Every row comes from one small tree of marks. The marks that hang from a mark follow it in brackets, in the order of their numbers. Every link used is in the known rows. Which tree was each row made from?
In the rows, zero is written as 128.
Known rows:
j_183[j_417[j_787] j_471 j_958]: [135 113  99 123 176 151  91 108 158 151  90 136 154  85 215 170 152 145
 138 143 124 158 118 110 109 146 159 156 112 119 131 118 124 115 188 104
 109 141 142 128 138 104 122 111 129 141 134 114 102]
j_354[j_183[j_150 j_262 j_787 j_958] j_446 j_755]: [ 76  84 135 115 111 104 128 162 153 117 129 103 145 122  45 131 143 111
 153 110 103 167 106  61  72 141 105 146 114 129 130 133 161 179  65  98
 107 152 156  50 166  95 129 117 114 109  85 131 199]
j_644[j_49]: [147 118 141 140 142 129 129 108  89 138 133 130 133 106 122 110 102 115
 121 133 143  90 142 149 176 140 123 124 140 157 107  94 130 109 121 162
 141 119 111 166 125 152 122 122 125 120 156 143 111]
j_446[j_354]: [ 94 148 144 132 151 115 152 125 144 127 118 124 115 131 128 107 120 113
 116 109 138  83 136 126 190 124 120 154 116 161 133 132 121 105 106 163
 138 130 105 160 106 139 143 114 149  73 125 136  89]
j_49[j_644]: [122 113 133 152 136 133 136 113 113 141 145 106 138 144 156 101  84 110
 121  95 151  94 137 140 150 156  96 127 127 157  98 113  98 106 112 168
 137 118 117 133 121 138 124 132 122 143 141 162 125]
j_446[j_354[j_183[j_262] j_417 j_755]]: [ 97 119 150 125 117  94 179 148 137 107 120 126 119 139  97 109 107 110
 118 132 110 109 162  89 148 159 119 149 114 151 141 151 149 135  92 157
 114 132  93  95 127 111 145 122 134  69 108 114 145]
j_262[j_183[j_417[j_644 j_787] j_471 j_755]]: [165 119 125 142 125 159 112 125 143 135 168 149 140 116 163 119 125 145
 127 140 136 155 125 136 126 131 152  81 126 120 115 142 101 131 139 128
 125  93 123 124 117 147 132 120 119 164 125 103 130]
j_162[j_183[j_755]]: [155 138 139 121 120 131 124 116 135 139 137 120 116 143 122  95 113 120
 106 137 113 134 134 136 181 138 132 141 130 158 122 145 111 139 152 139
 132 107 137 143 144 171 123 139 148 127 137 125 111]
j_446[j_354[j_183[j_787] j_755]]: [ 84 131 140 133 134 100 158 146 160 125 126 119 114 134  88  88 125 114
 128 114 122 116 127  95 153 129 123 153 114 142 150 129 132 133  89 151
 111 139 102 111 125 129 155 106 136  67  98 127 122]
j_446[j_354[j_183[j_150] j_755]]: [ 90 123 147 120 128  87 163 142 147 111 119 124 120 131  96 109 129 110
 132 106 117 104 140  99 155 118 103 162 119 136 146 128 142 137  78 148
 115 138 105 112 128 137 146 114 138  64 108 118 131]
j_446[j_354[j_183[j_49 j_262 j_471[j_644] j_958] j_755]]: [107 132 132 121 108 115 149 147 147 123 130 102 127 109 108 131 130 117
 151 131 113 138 124  95 119 132 126 140 110 129 149 124 138 139 100 138
 117 172 104  97 135 117 134 129 134  79 120 101 135]
j_446[j_354[j_183 j_417 j_755]]: [ 90 122 137 123 134  93 183 142 140 103 118 130 123 140  98  95 109 110
 113 128 110  99 163  90 168 148 113 157 112 145 147 140 147 132  93 158
 109 130  89  97 123 117 147 109 134  57 103 117 135]
j_471[j_644[j_49 j_417[j_787[j_183[j_150 j_958]]]]]: [126 136 118 139 174 147 114 112  87 114 157 145 133 122 154 153 134 117
 123 120 166  82 132 181 173 116 135 122 123 111 124 134 116 104 138 138
 101 136 128 142 127 129 114 141 109 154 160 136 105]
j_183[j_49 j_150 j_417 j_446 j_787]: [136 132  93  94 117 121 105 121 142 168  70 133 135  99 111 154 146 160
 172 115 140 151  86  69  71  95 128 115 153 138 143  83 170 122 194  49
 134 153 178  92 102  87 127  86 117 142 124 130 114]
j_471[j_644[j_49 j_417[j_787[j_183[j_446]]]]]: [128 146 124 144 162 146 121 114  81 110 167 152 126 132 140 142 122 123
 116 119 173  71 129 181 181 117 133  97 128 119 118 145 114 104 128 146
 105 131 120 144 115 124 120 124 107 153 154 151 116]
j_262[j_183[j_150 j_471[j_644[j_417]] j_755]]: [170 124 114 108 115 145 116 132 136 113 174 141 150 118 154 144 121 125
 133 100 137 138 128 129 164 107 134  98 134 115 114 113 105 155 127 116
 128 103 132 140 123 145 124 143 130 155 137 120 125]
j_958[j_150 j_262[j_183[j_49 j_471 j_787[j_417]]] j_755]: [180 128  90 136  75 131 130 148 115 115 137  74 126 137 125 127 142 117
 114 203 110 176 110 145  18 144 109 104 111  88 133  64  97 145 122 152
 180  70 133 180 108 141 123 113 142 158 132 123 189]
j_417[j_644[j_49] j_787[j_183[j_471 j_755]]]: [122 142 161 182 139 136 117 121 120 143 160 147 125 129 170 118 129 135
 110 150 155 120 128 185 111 105 142 106 124 120 122 158 107 104  97 144
 117 132 119 129 156 155 128 135 102 172 122 117  94]
j_446[j_354[j_183[j_471] j_417[j_644[j_49] j_787] j_755]]: [ 87 127 147 152 137 100 177 138 132 111 128 133 126 124 126 104 113 118
 108 147 123 103 151 113 146 137 118 137 106 132 152 142 147 116  77 161
 100 151  91  82 143 111 155  99 113  85  90 103 122]
j_471[j_644[j_49 j_417]]: [145 140 119 130 158 151 137 113  69 108 164 142 129 123 143 133 103 113
 123 119 169  62 139 174 205 138 131 108 130 126 106 120 109  99 132 160
 115 131 112 141 110 119 117 136 115 143 165 148 118]
j_183[j_49 j_417]: [164 126 107 106 130 132 127 101  98 150  84 122 134 110 148 128 124 147
 149 150 133 121 130 114 115 154 145 121 144 138 121 114 138 107 174 119
 142 107 119 128  90 122 109 116 128 122 166 113 134]
j_787[j_150]: [124 123 132 125 136 114 129 135 125 112 100 128 124 140 152 136 136 109
 108 103 119  99 146 145 162 128  98 150 140 116 117 122 115 132 101 137
 159 109 116 171 113 136 126 150 142 115 118 152 146]
j_162[j_183[j_150 j_262 j_787 j_958[j_755]]]: [133 124 117 132 115 139  98 129 156 165 111  98 119 126 111 138 155 106
 130 149 109 177 104 116 101 129 143 169 126 163 135 125 125 145 182 107
 136 133 174 129 164 157 118 160 148 145 116 121 104]
j_446[j_354[j_183[j_262] j_417[j_644]]]: [ 87 141 150 142 124 116 189 138 130 110 118 132 116 141 110 103 119 103
 114 126 123 101 160 111 172 155 120 152 112 162 137 165 136 107  90 158
 119 123  87  95 124 131 150 129 129  80 116 120 114]
j_262[j_183[j_49 j_446 j_471 j_755 j_958[j_150]]]: [163 131  95 100 100 152 101 137 156 138 160 131 150  93 115 138 132 145
 157 132 113 198 111  99 105 100 120  83 138 110 136  85 125 163 151  96
 147 133 149 145 128 155 123 116 121 129 139 108 134]
j_49[j_644[j_417]]: [117 115 128 136 157 132 142 117  86 121 153 133 134 148 145 107  86 116
 120  95 153  76 142 158 167 153 116 120 132 151 103 126 111 102 125 173
 128 120 121 134 118 118 133 128 113 147 148 162 131]
j_49[j_644[j_417[j_787[j_150]]]]: [102 111 132 153 169 128 129 119  89 120 146 137 129 147 160 117 107 116
 111  99 150  77 140 176 150 141 109 116 130 135 116 140 111  98 118 167
 129 124 128 140 125 114 135 127 106 159 132 162 133]
j_49[j_644[j_417[j_787[j_150 j_183]]]]: [104 112 137 151 165 124 125 125  93 116 147 138 127 157 155 122 113 119
 105  97 148  83 141 177 147 133 116 122 131 130 118 143 112 106 114 162
 121 116 124 144 129 121 134 134 106 161 134 162 134]
j_262[j_183[j_417[j_787[j_150]] j_755]]: [152 107 124 137 139 150 103 123 137 128 160 153 127 125 134 115 138 138
 122 130 122 149 138 137 135 127 140  94 132 118 121 152 109 138 153 126
 135  75 128 148 102 155 127 130 124 148 131 114 148]
j_162[j_183[j_262 j_787]]: [144 139 140 146 107 132 114 126 146 161 116  95 117 143 122 110 139 112
 108 147 126 147 118 130 150 153 153 147 136 184 120 153 112 128 140 133
 137 106 139 149 149 161 132 142 144 136 118 143 107]
j_446[j_354[j_183 j_755]]: [ 89 126 146 127 131  96 165 142 146 112 128 122 117 135  91  96 120 113
 128 114 118 106 140 106 164 132 112 153 119 142 143 134 134 134  78 163
 114 133  92 115 123 138 148 112 139  61 110 123 133]
j_354[j_755]: [131 115 135 122 126 104 136 135 131 128 135 122 133 138 138 117  92 124
 131 126 137 105 140 119 128 155 117 132 134 138 107 128 118 139 101 153
 132 118 119 129 122 123 119 127 136 105 121 136 162]
j_354[j_183[j_49 j_471] j_417[j_644]]: [134 132 108 128 104 120 185 128 104 114  95 126 160 129 149 109 110 120
 122 143 115 126 164  96 134 168 125 132 135 128 134 120 137 125  93 129
 114 111  82  64 139 125 131 122 107 110 128 111 144]
j_787[j_183[j_150 j_958] j_417]: [133 116 134 100 129 112 111 105 145 110  90 128 134 159 142 160 170 144
 132  98 115 133 141 131 128 108 150 201 139  93 127 134 143 141 134  96
 108  92 120 164 138 143 113 163 164 120 148 139 116]
j_354[j_183[j_417 j_755]]: [140 111 130 111 128 134 146 123 129 119 127 150 129 127 110  96 122 129
 140 110 105 148 149  97 144 157 136 140 134 128 126 128 125 141 148 122
 112  94 112  99 120 140 130 126 131 122 152 125 155]

Write each row's tree:
[102 142  94  88 129 112 135 134 146 132 103 123 127  99  90 149 129 138
 158 150 112 154 121  78  94 109  89 132 125 115 159  93 166 127 156 100
 141 189 156 115 122 105 127  93 122  68 121 106 129] -> j_183[j_49 j_446[j_354[j_417 j_755]] j_958[j_150]]
[148 127 131 141 146 129 114  97 126 141 102 120 120 140 152 112 145 129
  96 156 124 123 132 145 165 148 142 150 129 153 130 163 119 111 154 139
 118  89 130 143 132 163 127 115 137 130 131 122 117] -> j_162[j_183[j_417[j_787]]]
[149 115 104 140 136 152 108 123 146 143 140 130 138 130 124 103 145 133
 126 130 141 146 121 113 152 139 156 112 136 148 114 125 105 129 146 127
 128  64 119 146  98 157 137 115 128 129 120 135 127] -> j_262[j_183[j_417 j_787]]
[102 144 151 195 165 141 128 106 100 154 147 139 125 120 165 105 123 116
 114 154 172  88 134 194 130 131 121 104 124 140 117 159 111  76  92 169
 128 125 120 129 136 157 130 118  97 150 122 129  96] -> j_417[j_644[j_49] j_787]
[137 154  73 103 111 159  86 130 168 144  95 107 145  99 142 181 162 161
 165 110 126 182  69  89  76  91 136 115 128  70 151  64 146 141 164  54
 125 204 162 117 130  58 126 115 133 148 102 140 115] -> j_183[j_49 j_446 j_471[j_644] j_787[j_150 j_417] j_958]
[102 143 139 103 128 128 117 142 175 123 150 153 114 142  89 129 132 141
 138  92 118 152 121 106 140  88 134 143 121 133 141 144 126 157 147 102
 119 149 137 135 132 151 126 144 145 104 134 131  95] -> j_787[j_183[j_446[j_354] j_755 j_958]]
[149 129  88  81 116 157  90 158 191 145 124 135 128  79 138 164 137 160
 164 151  98 232  76  61  44 128 134 121 103 105 135  68 127 144 232  51
 133 181 208 103 132  60 142  87 133 173 116 123 127] -> j_183[j_417 j_446 j_471 j_755 j_787 j_958[j_150 j_262]]
[138 132 167  96  86 123 120 148 153 142 146 150 118 115 101 169 101 134
 166  90 121 151 124  98  86 113 103 101 144 157 108 140 147 157 150  76
 156 159 185 115 130 104 115 143 136 162 144 138 137] -> j_183[j_150 j_262 j_446 j_755]
[154 124 137 107  99 121 120 143 117 109 114 147 105 151 121 143 151 151
 124 128 104 146 135 142  95  95 135 126 144  81 131 142 121 145 148  95
 143 116 121 128 115 135 113 178 133 153 134 104 155] -> j_787[j_150 j_183[j_49 j_417[j_644] j_755]]
[155 154 116 103  95 122 126 127 130 141 101 118 157 101 149 151 105 152
 147 120 136 131 105  98 112 114 120  91 146 139 131  86 142 139 116 103
 148 161 127 132 120 108 123  88 124 118 138 140 122] -> j_183[j_49 j_446 j_471]
[107  97 130 110 135  91 167 136 115  91 125 120 146 154 101 112  70 123
  96 137 124  83 155  86 142 174  93 120 110 137 104 147 158 147  70 151
 121 123 125  77 129  66 120  94 119  97  94 137 199] -> j_354[j_417 j_446 j_755]
[117 113 138 139 192 123 117 116  51 109 135 173 121 109 131 133 132 123
 106 143 141  69 146 197 176 119 141 111 142 124 133 135 149 100 134 162
 127 128 128 180 130 118 138 115 100 144 143 144 120] -> j_644[j_49 j_417[j_787[j_150]]]
[152 138 127 121 101 155 111 116 120 156 110 118 114 119  99 139 145 140
 144 174 117 164 105 121 107 145 138 120 137 156 129 158 144 118 177 100
 132 146 157  95 138 148 116 141 124 134 138 101 129] -> j_162[j_183[j_49 j_262 j_417[j_644] j_446 j_958]]
[153 129  73 135 134 169  99 123 123 133 166 122 155 107 146 141 142 131
 141 149 139 160 113 142 108 118 151  86 125 105 142 108 107 146 149 134
 128 117 121 141 121 156 112 135 116 137 143 104 132] -> j_262[j_183[j_49 j_471[j_644[j_417[j_787]]] j_958[j_755]]]
[162 134 133 117  86 125 104 127 141 172 116  96 116 120 107 124 136 124
 139 148 110 176 107 115 103 119 148 133 143 168 136 126 136 142 181  93
 147 134 173 129 156 149 118 152 140 159 129 111 103] -> j_162[j_183[j_49 j_150 j_262 j_755 j_787]]
[125 138 127 148 137 142 128 109 131 150 117 120 125 140 135  98 130 134
 127 125 152 118 117 138 138 140 151 139 136 134 113 114 122  97 129 137
 124 115 127 141 122 115 140 119 137 139 118 158 100] -> j_183[j_787[j_417[j_644[j_49]]]]
[147 131 106 146 111 144 114 126 127 137 132 113 136 140 111 109 157 135
 127 136 138 147 118 140 125 116 143 102 148 110 126 119 120 129 108 126
 145  82 112 154 105 156 135 136 126 131 112 130 137] -> j_262[j_183[j_49 j_787[j_150 j_417[j_644]]]]
[132 144 122 146 172 149 125 106  73 115 163 145 129 121 157 135 115 115
 116 122 175  66 137 186 186 134 134 102 125 123 114 139 111  92 131 160
 111 130 118 145 115 120 119 125 110 154 159 145 112] -> j_471[j_644[j_49 j_417[j_787]]]
[103 113 123 137 141  94 133 143 139 117 126 133 138 152 141 137 108 131
 109 158 124 122 160 113  86 160 121 136 112 128 130 172 138 141 118 133
 111 116 127 102 136 102 120 120 118 115 103 125 161] -> j_354[j_417[j_787[j_183[j_446 j_958[j_262]]]] j_755]
[105 137 115 121 120 117 154 140 139 116 108 102 127 110 109 116 145 110
 133 143 102 143 124 107 120 124 113 155 107 122 165  93 133 129 111 147
 135 144 106 131 127 142 141 113 139  75 128 109 119] -> j_446[j_354[j_183[j_49 j_471 j_958[j_150 j_262 j_755]]]]
[139 122 154 139 127 129 141 112  91  97 104 135 110 151 138 133 140 133
 107 121 124  86 145 180 151 128 111 144 145  76 107 125 139 105  88 144
 144 112 109 158 114 112 130 152 143 142 116 144 153] -> j_787[j_150 j_417[j_644[j_49]]]
[104 116 133 152 172 131 130 113  90 130 151 136 134 144 163 110  98 118
 115 105 159  77 141 172 152 149 118 115 129 149 112 138 111  93 124 174
 122 120 127 135 124 118 133 118 103 157 142 162 126] -> j_49[j_644[j_417[j_787]]]
[120 110 146 135 177 128 104 131  68 109 150 179 114 113 112 147 144 132
 117 142 126 105 144 193 147 110 159 113 138 118 136 147 148 120 155 140
 123 138 139 176 144 124 131 144 103 158 150 131 119] -> j_644[j_49 j_417[j_787[j_150 j_183[j_262 j_755 j_958]]]]
[121 154 113 124 105 131 118 127 135 144  95 125 118 138  97 126 148 157
 148 120 138 137  94 119  85  99 123  97 154 100 138 108 154 119 123  88
 146 153 145 121 107  87 138 108 126 135  95 153 135] -> j_183[j_49 j_446 j_787[j_150 j_417[j_644]]]
[127 130 128 113 133 130 109 133 158 130 143 140 128 145 124 126 133 131
 135 104 117 155 136 121 135 115 149 160 128 131 125 140 109 156 154 112
 122 115 127 149 141 165 112 169 147 121 154 128 109] -> j_787[j_183[j_755 j_958]]
[146 131 151 142 132 138 148  93  91 122 123 130 125 146 140 110 116 136
 122 132 147  86 141 166 156 148 133 137 140 113  98 131 133  91 103 158
 127 102 105 144 116 124 127 131 142 134 145 144 126] -> j_787[j_417[j_644[j_49]]]
[138 139 166 110  92 117 124 134 151 137 134 125 101 129  86 136 126 122
 125 120 108 145 118 114 145 107 113 132 130 169 134 155 144 145 147 104
 140 148 168 124 147 147 131 137 148 131 124 121 108] -> j_162[j_183[j_150 j_262 j_446[j_354] j_755]]
[138 146 159 114  78 106 136 136 130  84  89 132 112 168 122 164 171 168
 111 113 109 122 115 148 104  67 126 132 143  51 143 134 152 140  72  96
 128 142  99 146 124 105 137 146 148 129 103 130 144] -> j_787[j_150 j_183[j_49 j_446[j_354] j_471] j_417[j_644]]
[159 125 137 104  92 122 111 113 127 124  94 106 125 151 127 165 170 152
 141 142 106 167 139 135  70 131 160 167 144  94 123 140 142 135 142 100
 131  94 116 182 134 140 104 169 156 131 170 129 144] -> j_787[j_183[j_49 j_262 j_958[j_150]] j_417]
[118 134 137 144 144 108 102 117 142 150 120 134 133 133 165 136 147 135
 126 122 135 132 134 151  90  99 140 134 133 125 142 157 123 130 131 113
 127 107 134 153 137 155 114 133 123 145 138 123 102] -> j_417[j_787[j_183[j_49 j_150 j_755]]]
[ 82 132 144 148 151  97 166 140 141 114 122 136 110 145 139 116 111 116
 102 145 133  82 152 132 145 132 107 140 108 131 140 164 136 105  92 162
 124 148 110 105 121 103 146 115 126  87  79 111 120] -> j_446[j_354[j_417[j_644 j_787[j_150]] j_755]]
[107 148 143 176 130 119 116 132 130 130 115 130 127 148 187 143 164 131
 104 138 147 121 126 186  87  97 126 122 131  93 134 168 103 111  73 127
 132 121 109 135 143 151 128 147 108 156 101 118 120] -> j_417[j_644 j_787[j_150 j_183[j_49 j_471]]]
[ 99 135 157 128 122 119 159 141 147 123 135 129 109 127  92 100 123 111
 133 106 112 122 142 110 164 135 127 142 116 158 141 146 129 129 107 148
 130 133 103 127 123 143 145 131 144  87 134 124 113] -> j_446[j_354[j_183[j_262 j_755]]]
[152 127 107  91  75 137  99 147 145 160 101 111 148  75 127 218 130 140
 191 134 110 193  87  81   4 101 120 105 135 126 141  72 165 170 173  62
 161 206 183 103 150  94  98 143 128 150 146 104 136] -> j_183[j_49 j_150 j_262 j_446 j_471 j_958[j_755]]
[153 115 111 148 103 143 136 144  99 112 156 110 123 146 109 124 123 111
 120 178 130 131 121 155  58 156 110 103 107 121 117 122  99 138 128 161
 164  69 129 124  92 155 116 138 136 153 138 112 187] -> j_958[j_262[j_183[j_150 j_417[j_644]]] j_755]
[150 125 122 102 114 133 101 134 151 122 144 132 143 117 158 173 135 130
 139  99 118 156 123 117 129  86 139 156 123 106 124 101 113 160 155  87
 112 148 139 134 157 144 107 169 142 154 151 116  97] -> j_787[j_183[j_150 j_471[j_644[j_49]] j_755 j_958]]
[135 143  94 130 113 157  98 136 169 138 124 107 123 131 122 139 149 122
 113 134 116 172  84 114 129 107 124 135 119 116 146 102 112 157 163 102
 123 168 163 120 155 131 129 132 142 142  90 134 116] -> j_162[j_183[j_446 j_471[j_644] j_787[j_150] j_958[j_755]]]
[ 93 106 147 114 121 138 138 141 134 109 150 125 137 123  50 107 127 112
 143 106  97 162 126  90 118 154 112 130 110 139 122 150 143 166  90 119
 121 136 136  81 151 124 123 129 122 116 134 134 181] -> j_354[j_183[j_262 j_755 j_958] j_446]
[170 126 123 124 119 164 118 129 147 159 142 148 126  91 163 119 102 160
 144 142 132 168  95 102 104 130 171 101 124 131 113  82 117 116 203  99
 120 162 157  87 133  76 139 113 122 192 120 111  96] -> j_183[j_417[j_644[j_49]] j_471 j_755 j_787]
